Every row comes from one small tree of marks. Brackets hold a mark, then the marks that hang from it, in alphabetical order. Every link used is in the known rows. Which tree was each row made from?
Known rows
(divi dimor): +1.27 +1.76 -3.04 +1.81 -0.53 +0.15 +0.42 -1.35 -2.43 +1.50 -1.93 +1.19
 +1.69 +2.72 +1.12 -0.75 +0.59 -1.25 -1.19 +1.82
(legisi (zarune foma)): +0.24 +0.50 -2.87 +2.47 +5.35 +0.17 +3.55 +3.43 -0.67 -0.01 -0.12 +0.12
 +2.48 -4.34 -0.80 +1.19 +3.28 +0.55 -0.09 -3.99
(foma mezeze): +0.57 +1.13 -1.76 +0.78 +1.57 -2.10 -0.36 -0.95 +1.50 +1.15 +0.72 +2.12
 -1.48 +0.37 +0.82 -2.41 +0.86 +0.27 -2.17 -0.02
(legisi mezeze): +1.57 -1.88 -0.71 +2.34 +2.68 -0.18 +0.71 -0.66 +2.20 -0.94 -0.54 -2.26
 +0.50 -0.94 +0.03 +0.01 +1.90 +1.34 -2.80 -0.15
(mezeze (legisi (dimor divi) zarune)): +0.10 +1.55 -3.02 -3.38 +0.18 +2.42 +2.64 +1.75 -2.20 -1.78 +3.34 -4.19
 +1.84 -4.52 -4.88 -2.05 +2.34 -3.20 +2.23 -3.24
(mezeze (legisi (dimor divi) (zarune foma))): -0.72 +0.08 -3.08 -1.52 +2.80 +0.22 +4.12 +3.14 -0.44 -2.06 +1.75 -2.26
 +3.54 -6.72 -5.33 -0.87 +5.06 -1.38 +0.16 -4.30
(foma dimor): +0.45 -1.98 +1.71 +0.99 -2.48 -0.91 -1.73 -0.81 +0.02 +0.55 -0.58 +1.99
 +0.67 +3.10 -2.47 -2.64 -1.43 +1.59 +1.12 +1.59
(legisi dimor mezeze (zarune foma)): +0.06 -1.27 -4.44 +3.26 +6.55 +2.04 +5.04 +2.19 +0.85 -2.20 -0.27 -2.51
 +4.04 -3.89 -2.07 +0.51 +5.55 +0.00 -2.22 -2.78
(zarura (dimor divi)): +3.08 -1.81 +4.74 +1.28 -1.44 -0.73 -3.84 -2.73 +1.62 +0.83 +0.71 -0.70
 +0.34 -0.70 -3.73 +2.36 -0.30 +1.84 +1.77 +1.89
(legisi mezeze zarune): +2.60 -0.48 -4.00 +3.05 +5.09 +1.91 +2.54 +1.19 +0.05 -0.66 +0.70 -4.11
 +1.37 -2.99 -0.62 +0.15 +2.49 +0.51 -0.47 -2.48
(mezeze (legisi zarune)): -0.44 +0.95 -4.76 -1.89 +0.45 +2.58 +3.91 +3.93 -1.99 +0.81 +3.06 -2.93
 +1.24 -4.94 -2.21 -2.46 +2.03 -3.58 +1.32 -3.85
(zarune foma): -0.71 -1.28 +0.25 +1.69 +2.67 -1.96 +1.77 +1.27 +0.97 -0.64 -1.61 +2.10
 +1.73 -2.39 -0.63 +1.23 +2.51 +2.09 -2.49 -1.33
(mezeze (legisi dimor zarune)): -2.55 +0.85 -5.82 -3.15 -0.98 +5.15 +4.75 +3.08 -2.41 -0.03 +4.41 -2.98
 +2.46 -2.75 -2.97 -2.90 +2.60 -5.64 +1.88 -2.66
(mezeze (legisi dimor)): -3.61 -0.95 -2.27 -4.02 -3.55 +2.81 +2.62 +1.51 -0.87 -1.23 +2.81 -1.07
 +1.49 -0.88 -2.56 -3.21 +1.75 -4.59 -0.12 +0.09
(foma (dimor divi) (mezeze legisi) ziku): +3.74 +1.47 +2.42 +1.16 -4.36 -6.43 -0.02 -1.48 +4.56 -2.01 +2.43 +2.59
 -0.76 +2.66 -4.37 -6.71 -0.44 +0.14 -1.86 -1.87
(zarune (foma dimor mezeze ziku)): +2.50 +0.93 +1.35 +5.46 -0.43 -6.48 +1.56 -0.25 +4.81 -1.50 -0.27 +6.51
 +1.38 +4.21 -1.62 -4.03 +1.09 +2.15 -3.44 -1.49
(dimor divi): +2.59 +0.06 +1.73 -0.19 +1.18 -2.12 -1.89 -1.46 +0.59 -1.27 -0.80 -1.35
 -0.60 -1.18 -1.55 +1.11 -0.31 +2.58 +0.41 -0.82
(mezeze legisi): -1.36 -0.51 -0.44 -2.43 -2.42 +0.82 +2.47 +1.54 +0.02 +0.17 +2.26 -0.76
 +0.35 -2.42 -1.83 -2.25 +1.14 -2.50 -1.09 -1.15
(zarune (foma (dimor divi) mezeze ziku)): +4.59 +1.32 +3.65 +5.41 +0.86 -9.10 -0.09 -1.60 +5.35 -2.28 -0.93 +5.46
 +0.80 +2.68 -3.30 -2.96 +0.83 +5.04 -2.77 -1.75
(legisi dimor zarune): -1.04 +1.25 -4.57 -0.70 +1.37 +4.00 +2.66 +1.82 -2.61 -0.57 +2.08 -2.32
 +1.82 -0.22 -1.24 -0.80 +1.20 -3.21 +2.64 -0.90
(ziku (legisi (dimor divi) mezeze zarune)): +1.99 +2.40 -1.12 +0.51 +2.95 +0.66 +2.58 -0.33 +1.17 -1.71 +2.51 -4.89
 +0.78 -0.62 -6.16 -0.60 +3.58 +0.80 -0.24 -1.26

Write each row's tree
+0.78 +2.26 -5.07 -2.46 +1.59 +0.64 +2.13 +0.84 -0.60 -0.75 +4.31 -1.95
 +0.07 -3.81 -3.88 -4.42 +3.39 -2.82 +0.01 -3.10 -> (foma (mezeze (legisi (dimor divi) zarune)))
+1.64 +4.75 -2.26 +2.42 +0.05 +2.20 +6.21 +1.29 +2.81 -2.36 +4.57 -3.40
 +1.56 +4.07 -3.25 -2.29 +3.02 -3.17 -1.41 -2.46 -> (foma (ziku (legisi dimor mezeze zarune)))
+2.05 -1.62 +0.55 +0.94 +2.27 -0.29 -0.85 -2.83 +2.29 -3.48 -0.81 -4.36
 +1.02 -0.57 -2.84 +0.38 +2.32 +2.06 -1.47 +0.34 -> (legisi (dimor divi) mezeze)
+1.61 +1.70 -2.22 -0.83 +2.13 +1.90 +0.33 +0.46 -2.29 -1.80 +1.61 -3.40
 +1.21 -1.55 -3.08 +0.91 +1.17 -0.87 +3.07 -1.63 -> (legisi (dimor divi) zarune)
+2.98 +0.15 -2.59 +1.47 +4.87 +1.35 +1.25 -0.65 +0.14 -3.04 +0.46 -5.76
 +1.59 -2.91 -2.93 +0.54 +2.83 +0.64 +0.80 -1.91 -> (legisi (dimor divi) mezeze zarune)
-0.24 +2.57 -1.30 +1.18 +3.91 -0.91 +4.87 +3.39 +0.32 +1.07 +2.03 +0.83
 +1.72 -2.53 -3.35 +0.37 +3.78 +0.50 -1.15 -3.70 -> (ziku (legisi (zarune foma)))
+1.62 +1.89 -3.53 +1.52 +6.75 -2.21 +1.52 +0.49 +0.84 -1.39 +0.78 +0.79
 +1.59 -3.80 -2.75 -0.81 +4.47 +1.21 -0.94 -3.09 -> (legisi (dimor divi) (zarune (foma mezeze)))
-1.36 -0.48 -0.27 -3.99 -2.95 +0.92 +0.69 -0.25 +0.40 -2.52 +1.63 -2.54
 +0.92 -2.30 -4.51 -2.09 +1.28 -1.98 +0.54 -0.81 -> (mezeze (legisi (dimor divi)))
-1.02 +0.06 -4.23 -0.10 +3.25 +0.51 +5.89 +4.83 -1.00 +0.25 +1.81 -0.63
 +3.25 -6.80 -2.70 -1.23 +4.57 -1.56 -1.05 -5.50 -> (mezeze (legisi (zarune foma)))
+0.57 +4.17 +4.39 +0.74 -1.80 -4.56 +3.29 +0.06 +4.57 -4.00 +1.66 +1.49
 +1.53 +3.22 -5.82 -0.39 +2.23 +0.99 -2.39 -1.99 -> (zarune (foma (ziku (legisi (dimor divi)))))
-1.84 +3.32 -2.59 -1.83 -0.42 +3.79 +3.58 +1.69 -1.21 +0.60 +4.11 -1.19
 +1.09 +1.50 -3.97 -1.95 +2.03 -3.09 +1.48 -0.75 -> (ziku (legisi dimor zarune))
+4.79 -2.65 +0.55 +5.20 +6.98 -3.76 +0.79 -0.15 +2.14 -2.18 -2.45 -1.57
 +3.05 -4.08 -4.83 -0.07 +2.97 +5.87 -1.42 -2.59 -> (legisi mezeze (zarune (foma (dimor divi))))
+1.26 -1.69 +1.85 +0.92 +0.36 -6.59 -0.02 -0.45 +3.83 -0.26 -0.09 +3.91
 +0.82 -3.28 -5.76 -4.69 +2.61 +3.55 -3.44 -1.26 -> (zarune (foma (dimor divi) (mezeze legisi)))
-1.49 +2.58 -4.06 +0.43 -0.02 +0.97 +8.12 +4.80 +0.83 -2.98 +3.87 -0.35
 +4.68 -2.14 -3.10 -2.72 +4.60 -5.17 -1.04 -5.95 -> (mezeze (legisi dimor (zarune (foma ziku))))
-1.22 +4.84 +1.80 -0.38 -5.56 -0.11 +3.42 +0.24 +2.56 -2.11 +3.80 +0.75
 +0.34 +7.25 -3.41 -2.45 +0.25 -3.27 -0.77 +0.15 -> (foma (ziku (legisi dimor)))
+5.70 +1.81 +3.57 +4.16 -2.14 -6.88 -2.40 -3.21 +4.24 -1.84 +0.33 +3.37
 -1.33 +5.00 -2.93 -4.24 -1.79 +2.26 -0.82 -0.45 -> (foma (dimor divi) mezeze ziku)
+0.57 -0.23 -5.19 +1.42 +3.91 +4.01 +3.00 +0.80 -0.42 -1.24 +1.39 -4.59
 +2.12 -1.32 -1.19 -0.81 +3.16 -1.81 -0.17 -1.08 -> (legisi dimor mezeze zarune)
-0.28 -1.06 -1.53 -0.63 -3.55 -1.82 -0.11 -0.48 +1.44 +1.62 +2.07 +3.39
 -0.65 +0.28 -3.23 -7.15 +0.54 -1.09 -1.67 +0.61 -> (foma dimor (mezeze legisi))
+2.04 -2.72 +4.19 +2.63 +1.27 -5.19 -1.56 -1.16 +2.10 -1.66 -3.06 +2.49
 +1.83 -1.07 -4.59 -0.48 +0.66 +5.48 -0.72 -0.06 -> (zarune (foma (dimor divi)))
-0.95 +1.52 -5.92 +1.76 +5.57 +0.07 +3.25 +2.22 +0.18 -0.05 +1.44 +2.58
 +2.23 -2.57 -0.78 -1.96 +4.68 -0.89 -1.42 -2.54 -> (legisi dimor (zarune (foma mezeze)))
+2.60 +3.14 +3.46 +1.89 -1.46 -2.63 +2.69 -2.30 +5.88 -4.48 +2.52 -2.89
 +0.05 +4.57 -5.11 -1.14 +1.99 +0.32 -2.96 -0.50 -> (foma (ziku (legisi (dimor divi) mezeze)))
+1.34 +0.95 -1.33 +2.86 -1.34 -1.93 +5.86 +4.27 +1.31 -1.57 +2.31 +1.77
 +4.15 -0.75 -4.63 -3.95 +2.31 -1.66 -0.55 -5.78 -> (mezeze (legisi (zarune (foma dimor ziku))))
-0.18 +3.31 -0.30 -0.19 +3.24 -0.81 +3.19 +1.45 +0.36 -1.62 +1.73 -0.87
 +2.39 -2.20 -6.56 +0.55 +4.10 +1.28 +0.01 -2.62 -> (ziku (legisi (dimor divi) (zarune foma)))
+1.71 +2.47 +2.95 +4.73 +1.89 -4.51 +5.78 +1.09 +6.91 -2.92 +0.89 +0.81
 +1.85 +2.02 -2.97 -0.35 +3.98 +1.89 -6.06 -2.61 -> (zarune (foma (ziku (legisi mezeze))))
-2.82 -0.28 -5.31 -1.69 +1.67 +2.73 +6.29 +4.67 -1.03 -0.90 +2.53 -0.88
 +4.17 -5.46 -3.80 -2.13 +4.91 -3.61 -0.64 -3.58 -> (mezeze (legisi dimor (zarune foma)))
+3.89 +0.02 +5.35 +4.76 -0.09 -6.98 +0.11 -0.55 +3.98 -3.52 -1.91 +3.06
 +2.31 +2.37 -4.12 -0.57 +0.13 +4.38 -1.17 -2.15 -> (zarune (foma (dimor divi) ziku))
+1.64 -0.01 -3.59 +4.04 +4.47 -2.84 +1.40 +1.10 +0.64 +1.48 +0.02 +4.73
 +1.88 -1.30 -2.12 -3.68 +2.62 +2.09 -1.24 -2.25 -> (legisi (zarune (foma dimor mezeze)))
-2.10 +3.82 -4.10 +0.56 +3.72 -0.21 +4.80 +2.45 +1.47 +1.19 +3.42 +2.85
 +1.14 -0.69 -3.35 -3.10 +5.23 -0.99 -2.60 -1.96 -> (ziku (legisi dimor (zarune (foma mezeze))))
